In the rows, 128 means zero.
Known rows, with every step that occurs:
dopo/bagala/tofa/zabe: [124  96 163 114 129 138 130 128 113 157 113 108 141  85 140 123 168 136
 138  98 166 142 143 106  97 126 175  97 105 140 145 118 180  97 133 153]
lesa/tase/tofa/gupel: [126 111 145  99 128 130 152 106 129 140  94 106 121 112 110 105 136 146
 112 128 132  59 122 117 106 122 153 159 140 154  76 132 154 112 152 126]
gupel/tase/lesa: [176 109 139 132 130 125 131 122 157 123 108 115 140 148  97  99 140 120
 143 131 154 119 133 131 133  95 128 133 141 155 110 125  93  94 131 153]
lesa/tase/tofa/sigani/dopo: [135 117 144 115 155 132 150 111 136 145 120 108 191  78 152 110 135 157
 119 159 126 107 136 132  93 123 156 152 131 156  99 114 159 100 124 128]
gupel/tase/tofa: [122 103 133 124 123 147 152 108 138 146 101 107 137 180  99 101 128 125
 133 127 186 123 136 117  95 124 150 158 138 166 114 121  82  89 131 136]
bagala/dopo/zabe/leker: [135 100 159 111 145 110 108 152 119 179 146 126 155 105 171 129 168 109
 144 111 145 140 136 129 128 126  74 139 127 141  96 119 209 118 190 162]
zabe/leker: [133 115 157 113 137 125 124 152 129 149 150 111 162 112 102  91 158 104
 124 134 130 132 129 116 129 124 118 139 126 145 108 134 194 105 134 158]
tofa/sigani: [148 119 144 108 146 126 127 106 133 141 133 109 199 101 108 120 142 139
 128 153 144 117 110 134 114 117 147 129 126 136 100 126 132 114 169 152]
gofi/leker: [129 118 113 121 142 124 124 145 152 169 153 119 148 120 103 130 143 108
 129 129 129 118 121 119 128 123 115 137 128 167  98 145 137 102 132 154]
gofi/tofa/sigani/dopo: [148 123 149 124 167 157 156 108 125 167 129 115 195  64 163 135 140 143
 114 163 141 122 117 137 111 129 152 134 136 153  97 128 131 106 111 128]
donu/tofa/zabe: [143 108 150 127 137 151 135 123 117 176 115 127 134  64 111 117 153 120
 129 123 160 115 144 110 117 120 187 137 137 139 148 142 141 131 143 140]
sigani/dopo: [143 123 152 123 166 131 124 125 130 152 121 119 140  88 156 115 136 117
 130 145 136 124 124 112 128 132 142 132 143 152 103 120 125 106  83 145]
gofi/dopo/bagala/tofa/zabe/leker: [107  93 183 117 135 132 110 162 102 181 147 116 156  92 180 107 186 132
 129  98 154 160 150 107  97 130 150 100 100 139 141 129 252  91 191 169]
lesa/tase/gupel: [131 118 106 109 123  99 125 125 146 129 109 112 153  71  96 102 147 121
 113 130 121 121 115 108 130 121 146 160 144 185  95 157 179 121 146 130]
bagala/dopo/zabe: [141 102 148 116 148 115 117 121 121 179 119 126 135 100 175 151 151 117
 147 109 152 127 126 134 121 129  96 134 141 147  97 105 141 119 192 149]
gupel/tofa/zabe/leker: [141 105 164 123 123 145  70 149 117 197 130 110 149  86 104  99 150 135
 107 124 152 139 132  89 103 115 162 142 117 136 154 141 187 125 134 182]
dopo/bagala/tofa/gupel/tase: [126  89 161  97 133 148 107 101 136 123  72 110 120 124 134 113 155 145
 138 105 190  99 133 104 102 127 139 110 112 138  72 137 148  90 135 151]
tofa/zabe: [146 118 150 116 137 123 133 120 127 175 118 118 135 110 110 116 148 125
 126 122 165 124 113 108 127 119 184 128 133 139 148 123 131 124 137 152]
gupel/tofa: [140 111 146 129 130 160  77 113 124 166 105 104 138  80 102 118 126 130
 113 136 134 120 128 105  96 125 145 145 138 153 114 132 116 110 136 159]
gofi/tofa: [132 120 142 129 133 161 165 116 124 166 119 112 142  89 110 127 145 107
 111 132 137 119 119 133 117 129 151 143 146 165 109 127 131 103 136 119]
donu/tofa: [136 110 144 129 142 160 134 120 120 148 120 121 142  61 106 118 147 108
 130 137 131 108 145 124 113 125 146 144 144 150 107 142 138 114 143 130]
tofa/sigani/dopo/bagala: [138 104 163 118 181 120 127 119 134 129 123 107 205  69 182 142 149 164
 129 149 155 142 127 121 105 132 136  84 108 129 100 127 144 118 110 154]
dopo/zabe/leker: [142 106 160 117 141 119 115 152 124 176 151 118 160 108 124 120 164 100
 138 116 154 132 127 128 130 121  70 145 126 141 103 128 196 121 133 156]
sigani/dopo/zabe/leker: [147 111 168 122 166 118 108 157 125 181 153 126 157  90 173 123 160 105
 139 127 155 136 136 120 136 129  68 141 129 142 101 125 194 120  76 156]
bagala/tofa/sigani: [144 114 147  98 134 149 118 103 118 143 138 109 194  88 110 110 158 127
 141 146 136 118 126 144  93 119 148 143 123 146  95 121 163  79 167 151]
sigani/dopo/zabe: [155 115 155 129 169 123 116 126 127 179 125 124 137  84 178 146 142 114
 145 126 163 122 124 123 130 131  93 137 144 146 101 113 126 120  79 141]
gupel/tofa/sigani/dopo/zabe: [164 105 158 129 167 151  60 104 121 195 117 113 186  50 178 158 129 160
 131 148 164 122 125 124  92 123  98 143 131 136 100 125 117 129 106 164]
lesa/tase/gupel/tofa/supo: [132 106 135 100 105 120  65 130 138 149  86  96 126  55 139 112 142 163
 101 126 134 111 128 102  76 119 134 172 136 173  92 157 173 135 145 162]
gofi/tofa/gupel/tase/lesa: [174 110 144 121 128 151 160 104 145 136  90 117 122 138 113 115 141 134
 122 128 164  77 116 135 132  95 138 144 145 155  77 146  92 103 133 135]
tofa/gupel/tase/lesa: [180 108 145 110 135 120 125 109 153 117  92 117 122 158 108 102 138 137
 138 131 163  75 118 122 141  92 130 135 140 141  78 143  90 109 133 159]
sigani/dopo/bagala/tofa/gupel: [128 100 174  99 164 142 111 114 113 129 104 113 123  72 195 128 159 145
 136 122 150  99 137 105 103 138 133 104 115 140  68 134 172  93  79 151]
donu/tofa/sigani/dopo/zabe: [161 104 157 129 179 150 116 111 118 176 131 130 192  31 183 155 150 136
 147 146 164 112 144 138 108 125  99 141 134 133  94 136 137 132 113 136]

Rows:
[126 109 149 100 133 137 157 100 111 142 121 106 126 155 121 119 130 138
 122 130 159  73 118 117 102 123 148 156 135 150  77 135 104 106 139 139] -> tase/tofa/gupel
[145 109 150 128 125 153  79 115 120 196  99 110 132  83 108 120 130 143
 113 122 162 125 122  94  99 117 184 138 132 141 155 129 120 126 136 166] -> gupel/tofa/zabe
[124 100 164 120 159 145 122 130 117 134 119 110 144  65 184 123 160 128
 140 124 139 143 153 114  96 140 134 102 116 153 102 116 173  78  78 147] -> sigani/dopo/bagala/tofa
[128 100 139 123 119 137 155 111 135 175  99 112 131 183 106 103 133 137
 130 113 214 129 132 104 100 116 192 151 129 153 153 120  85 106 134 142] -> gupel/tase/tofa/zabe
[121 114 136 121 123 136 161 120 133 146 108 102 142 105  97 100 137 124
 118 130 122 103 137 125  99 124 151 160 141 168 111 114 157  96 150 120] -> lesa/tase/tofa
[132 104 127 113 114 120  67 145 114 183 143 111 165  92 106 100 151 136
 105 118 162 157 125  76 106 114 161 166 118 168 144 181 190 133 124 181] -> tase/gupel/tofa/zabe/leker
[142 107 110 109 128 131  71  99 124 146 128 101 209  77 109 127 131 160
 110 150 150 136 111 106  88 116 147 161 127 169  95 171 121 121 157 167] -> tase/gupel/tofa/sigani
[164 113 156 118 176 121 111 111 129 174 135 121 193  77 180 153 145 142
 144 145 170 120 115 137 120 124  97 132 131 131  92 118 128 127 110 149] -> tofa/sigani/dopo/zabe
[122  89 152 126 164 135 146 108 142 127 105 101 199 142 178 129 133 177
 134 139 201 147 146 114  81 129 143 108 105 144 105 123 100  99 105 147] -> gupel/tase/tofa/sigani/dopo/bagala
[118  96 158 116 132 149 126 124 116 129 117 103 150  81 133 121 166 124
 140 110 140 138 147 119  92 133 135 104 111 153 106 118 176  79 131 144] -> dopo/bagala/tofa
[151 117 155 103 161 149 111 109 118 150 139 115 191  69 162 112 147 132
 142 159 134 124 134 137  98 125 148 140 126 148  92 119 160  77 111 152] -> bagala/tofa/sigani/dopo
[132 103 139 101 109 127  68 125 119 150 113  97 132  98 152 125 136 154
 111 127 160 125 123 102  72 122 128 169 132 171  95 161 125 128 128 174] -> tase/gupel/tofa/supo
[143 111 107 109 122 124  68 104 140 146 100 102 203  33  96 114 134 169
 101 149 124 121 116 107  90 113 151 165 130 172  94 167 172 130 173 153] -> lesa/tase/gupel/tofa/sigani
[133 109 110 118 119 133  73 112 121 153 116 104 153  85 106 118 130 131
 111 130 143 137 119  94  96 123 144 168 139 184 104 170 118 117 126 160] -> tase/gupel/tofa
[137 105 141 119 158 143 141  98 139 147 113 111 188 153 151 112 121 157
 135 156 189 129 133 122  91 122 154 150 126 153 102 122  82  93 108 144] -> gupel/tase/tofa/sigani/dopo
[152 114 153 125 173 156 124 111 122 148 131 125 192  34 159 124 143 141
 132 167 138 114 146 130 107 126 149 134 134 136  97 144 135 116 119 138] -> donu/tofa/sigani/dopo
[129  98 170 119 156 137 122 132 112 163 114 115 137  67 189 124 164 140
 140 110 166 149 148  99 100 134 175  94 108 143 142 116 178  94  77 155] -> sigani/dopo/bagala/tofa/zabe
[131  95 128 120 160 124  69 111 124 133 119  97 213  46 182 149 135 185
 111 145 158 160 131  90  81 129 138 115 106 161  96 173 136 129  98 170] -> tase/gupel/tofa/sigani/dopo/bagala
[112 103 163 132 154 123 125 133 125 150 118 106 150 100 177 140 150 139
 120 116 142 140 127 118 108 138 132  89 126 145 108 124 152 110 195 148] -> gofi/dopo/bagala
[154 105 170 104 160 137  95 139 110 177 170 122 206  70 180 119 173 125
 155 141 153 136 144 141 104 123  74 149 113 138  87 123 230  90 105 161] -> bagala/tofa/sigani/dopo/zabe/leker
[159 107 159 109 164 143 103 108 113 175 139 123 187  65 186 142 158 130
 156 140 160 121 132 144 100 125  97 146 127 143  88 111 163  92 108 147] -> bagala/tofa/sigani/dopo/zabe
[148  97 146 124 161 136 133 101 135 173 114 116 188 150 178 138 128 154
 150 139 217 126 133 133  92 121 105 156 129 147  98 114  84 108 106 143] -> gupel/tase/tofa/sigani/dopo/zabe
[132 105 161 129 174 151 163 117 126 148 121 106 205  49 188 154 148 162
 111 146 152 142 129 132 100 134 143  91 113 144 102 129 148 112 108 130] -> gofi/tofa/sigani/dopo/bagala
[136  96 162 129 181 150 129 120 123 128 120 116 203  23 185 144 152 161
 131 149 147 133 157 123  94 131 138  93 112 129 101 144 153 124 115 141] -> donu/tofa/sigani/dopo/bagala
